Each row comes from the steps of one path. Every step used is in the known rows, and no mark comes twice. Write the path behind each row, first mark first.
Known rows
laza > negisor > silok > nozo: [ 0.02 -0.11  0.09  0.04 -0.17 -0.55 -0.43 -0.18  0.35  0.21 -0.16  0.18
 -0.18 -0.15  0.04  0.17  0.12  0.05 -0.15]
pemi > negisor > silok: [-0.17 -0.01  0.15  0.00 -0.02 -0.22  0.24 -0.07 -0.20 -0.16  0.06 -0.23
 -0.15 -0.39  0.17 -0.03  0.27 -0.08 -0.03]
silok > nozo > rito > negisor: [ 0.40 -0.06  0.07  0.11 -0.20 -0.40 -0.40 -0.07  0.25  0.04  0.25  0.39
 -0.03  0.06  0.06  0.08  0.16  0.25 -0.37]
kegogu > pemi > negisor > laza: [ 0.12 -0.16  0.14 -0.25  0.12 -0.24  0.47 -0.04 -0.22 -0.23  0.07 -0.09
 -0.16 -0.29 -0.01 -0.20  0.01  0.06 -0.14]
zoral > negisor > laza: [ 0.44  0.08  0.33  0.02 -0.24 -0.36  0.23 -0.01 -0.05 -0.24 -0.03 -0.05
 -0.04 -0.04  0.06  0.31 -0.01 -0.15 -0.12]
rito > nozo > silok > negisor: [-0.19 -0.23 -0.07 -0.08 -0.18 -0.16 -0.15  0.32  0.06 -0.18  0.02  0.02
 -0.19 -0.27  0.31  0.29  0.16  0.20 -0.11]
kegogu > pemi: [-0.30 -0.27  0.03 -0.21  0.07 -0.34  0.07 -0.02  0.04  0.08  0.19  0.16
 -0.02 -0.13  0.11 -0.13  0.14  0.22 -0.40]
kegogu > pemi > negisor > silok: [-0.26 -0.17  0.07 -0.23  0.12 -0.23  0.26 -0.06 -0.20 -0.10  0.13 -0.08
 -0.07 -0.42  0.06 -0.15  0.07  0.18 -0.31]
rito > nozo > silok: [-0.32 -0.20  0.01 -0.09 -0.11 -0.19  0.07  0.28  0.14 -0.18 -0.02 -0.09
 -0.14 -0.17  0.26  0.15  0.35  0.11  0.05]
kegogu > pemi > negisor: [-0.13 -0.18 -0.02 -0.22  0.16 -0.23  0.27 -0.03 -0.19 -0.09  0.24  0.00
 -0.08 -0.25  0.10 -0.21  0.11  0.09 -0.28]
zoral > negisor: [ 0.12  0.04  0.16  0.07 -0.20 -0.34 -0.02 -0.01 -0.02 -0.07  0.17  0.06
  0.06  0.02  0.21  0.31  0.11 -0.10 -0.30]
silok > nozo: [-0.03 -0.06  0.10  0.10 -0.17 -0.49 -0.22  0.04  0.08  0.20  0.18  0.42
 -0.21  0.00 -0.02  0.13  0.31  0.10 -0.18]
silok > nozo > rito: [ 0.16  0.01  0.26  0.20 -0.21 -0.36 -0.31 -0.01  0.16  0.04  0.31  0.57
 -0.12  0.00  0.01 -0.02  0.21  0.15 -0.26]
negisor > pemi: [-0.25 -0.20  0.19 -0.07 -0.10 -0.39  0.19 -0.07  0.07  0.15  0.15  0.11
  0.02 -0.34  0.25  0.10  0.00 -0.23 -0.26]
nozo > silok: [-0.33 -0.33  0.18  0.04 -0.04 -0.08  0.01  0.33  0.11 -0.05  0.12  0.05
  0.14 -0.17  0.47  0.00  0.33 -0.06 -0.01]
nozo > rito: [ 0.03 -0.05  0.30  0.16 -0.10 -0.22 -0.11 -0.07  0.20 -0.14  0.30  0.26
  0.02 -0.03  0.27 -0.18  0.25  0.03 -0.25]
laza > negisor > rito: [ 0.21 -0.14  0.15  0.08 -0.26 -0.50 -0.39 -0.17  0.37  0.10  0.13  0.04
 -0.12 -0.03  0.30  0.02  0.20 -0.16 -0.08]
pemi > negisor > laza: [ 0.31  0.00  0.24 -0.03  0.00 -0.24  0.49 -0.04 -0.21 -0.32 -0.02 -0.23
 -0.27 -0.24  0.07 -0.08  0.20 -0.23  0.17]
kegogu > pemi > negisor > rito: [-0.01 -0.16  0.11 -0.16 -0.01 -0.25  0.19 -0.04 -0.19 -0.13  0.39 -0.02
 -0.09 -0.31  0.15 -0.22  0.11  0.08 -0.27]
laza > negisor > pemi > kegogu: [-0.01 -0.25  0.15 -0.05 -0.07 -0.55  0.04 -0.30  0.32  0.19  0.04 -0.13
 -0.04 -0.28  0.32  0.00  0.00 -0.30  0.07]
rito > negisor > pemi: [ 0.14 -0.28 -0.12 -0.21 -0.07 -0.45 -0.01 -0.16  0.22  0.14  0.05 -0.16
  0.13 -0.20  0.32  0.24 -0.02 -0.03 -0.43]
zoral > negisor > rito: [ 0.26  0.08  0.30  0.14 -0.42 -0.37 -0.13 -0.02 -0.03 -0.10  0.35  0.03
  0.05 -0.05  0.27  0.29  0.11 -0.11 -0.26]

Write each row's path
[ 0.58 -0.10  0.22  0.00 -0.11 -0.29 -0.05 -0.17  0.29 -0.28  0.05 -0.03
  0.05 -0.01  0.22 -0.05  0.07  0.13 -0.24]  nozo > rito > negisor > laza
[-0.17 -0.36  0.08  0.06 -0.12 -0.05 -0.27  0.37  0.01 -0.05  0.17  0.18
  0.08 -0.30  0.52  0.18  0.10  0.05 -0.19]  nozo > silok > negisor
[ 0.20  0.15  0.35  0.18 -0.36 -0.34 -0.22 -0.04  0.01 -0.10  0.15  0.27
  0.06 -0.16  0.02  0.35 -0.02  0.14 -0.38]  zoral > negisor > silok > nozo > rito
[ 0.10 -0.01  0.23 -0.01 -0.25 -0.34  0.14 -0.04 -0.05  0.01  0.19  0.08
  0.17 -0.21  0.22  0.39 -0.18 -0.26 -0.39]  zoral > negisor > pemi
[-0.13 -0.01  0.36  0.15 -0.26 -0.37 -0.26 -0.06  0.14  0.02  0.10  0.34
 -0.08 -0.28  0.00  0.07  0.19  0.26 -0.25]  negisor > silok > nozo > rito
[ 0.14 -0.13  0.15  0.12 -0.40 -0.38 -0.47  0.04 -0.02  0.03  0.38  0.22
 -0.19 -0.29  0.35  0.22  0.07  0.09 -0.35]  silok > negisor > rito
[ 0.13 -0.08  0.05  0.03 -0.44 -0.40 -0.43  0.06  0.00 -0.07  0.28  0.13
 -0.33 -0.30  0.26  0.31  0.09  0.20 -0.30]  silok > negisor > rito > nozo
[ 0.12 -0.17 -0.09 -0.10 -0.16 -0.52 -0.31 -0.13  0.23  0.14 -0.07 -0.07
 -0.03 -0.14  0.11  0.31  0.20  0.32 -0.37]  rito > negisor > silok > nozo
[-0.04  0.07  0.26  0.05 -0.26 -0.34 -0.03 -0.05 -0.03 -0.09  0.04 -0.04
  0.08 -0.19  0.16  0.37  0.07  0.01 -0.31]  zoral > negisor > silok
[-0.24 -0.27  0.05 -0.11 -0.21 -0.22  0.08  0.22  0.03 -0.14  0.10 -0.13
 -0.15 -0.49  0.37  0.26  0.05  0.11  0.04]  rito > nozo > silok > negisor > pemi > kegogu
[ 0.26 -0.18  0.20 -0.01 -0.12 -0.32  0.03 -0.26  0.28 -0.10  0.30 -0.11
  0.19 -0.23  0.39 -0.08  0.01  0.05 -0.25]  nozo > rito > negisor > pemi > kegogu
[-0.21 -0.26 -0.01 -0.13 -0.20 -0.17 -0.04  0.29  0.05 -0.13  0.02  0.03
 -0.12 -0.43  0.32  0.35 -0.02  0.11 -0.17]  rito > nozo > silok > negisor > pemi
[ 0.31 -0.14  0.17  0.00 -0.20 -0.36 -0.12  0.02 -0.05 -0.11 -0.03  0.14
 -0.28 -0.26  0.14  0.24 -0.05  0.08 -0.21]  silok > negisor > laza
[-0.02 -0.11  0.03 -0.22 -0.06 -0.28  0.22 -0.02 -0.19 -0.20  0.30 -0.10
 -0.20 -0.32  0.07 -0.14  0.11  0.18 -0.23]  kegogu > pemi > negisor > rito > nozo
[-0.09 -0.21  0.07 -0.21 -0.05 -0.12  0.23  0.15 -0.18 -0.25  0.31 -0.12
 -0.07 -0.39  0.19 -0.15  0.10  0.15 -0.15]  kegogu > pemi > negisor > rito > nozo > silok
[-0.08 -0.24  0.14 -0.01 -0.20 -0.41 -0.03 -0.09 -0.07  0.11  0.28  0.05
 -0.10 -0.53  0.38  0.20 -0.14 -0.04 -0.21]  silok > negisor > pemi > kegogu
[ 0.14 -0.07  0.20  0.12 -0.19 -0.47 -0.48 -0.20  0.40  0.11 -0.07  0.28
 -0.10 -0.14  0.05  0.08  0.07  0.08 -0.18]  laza > negisor > silok > nozo > rito
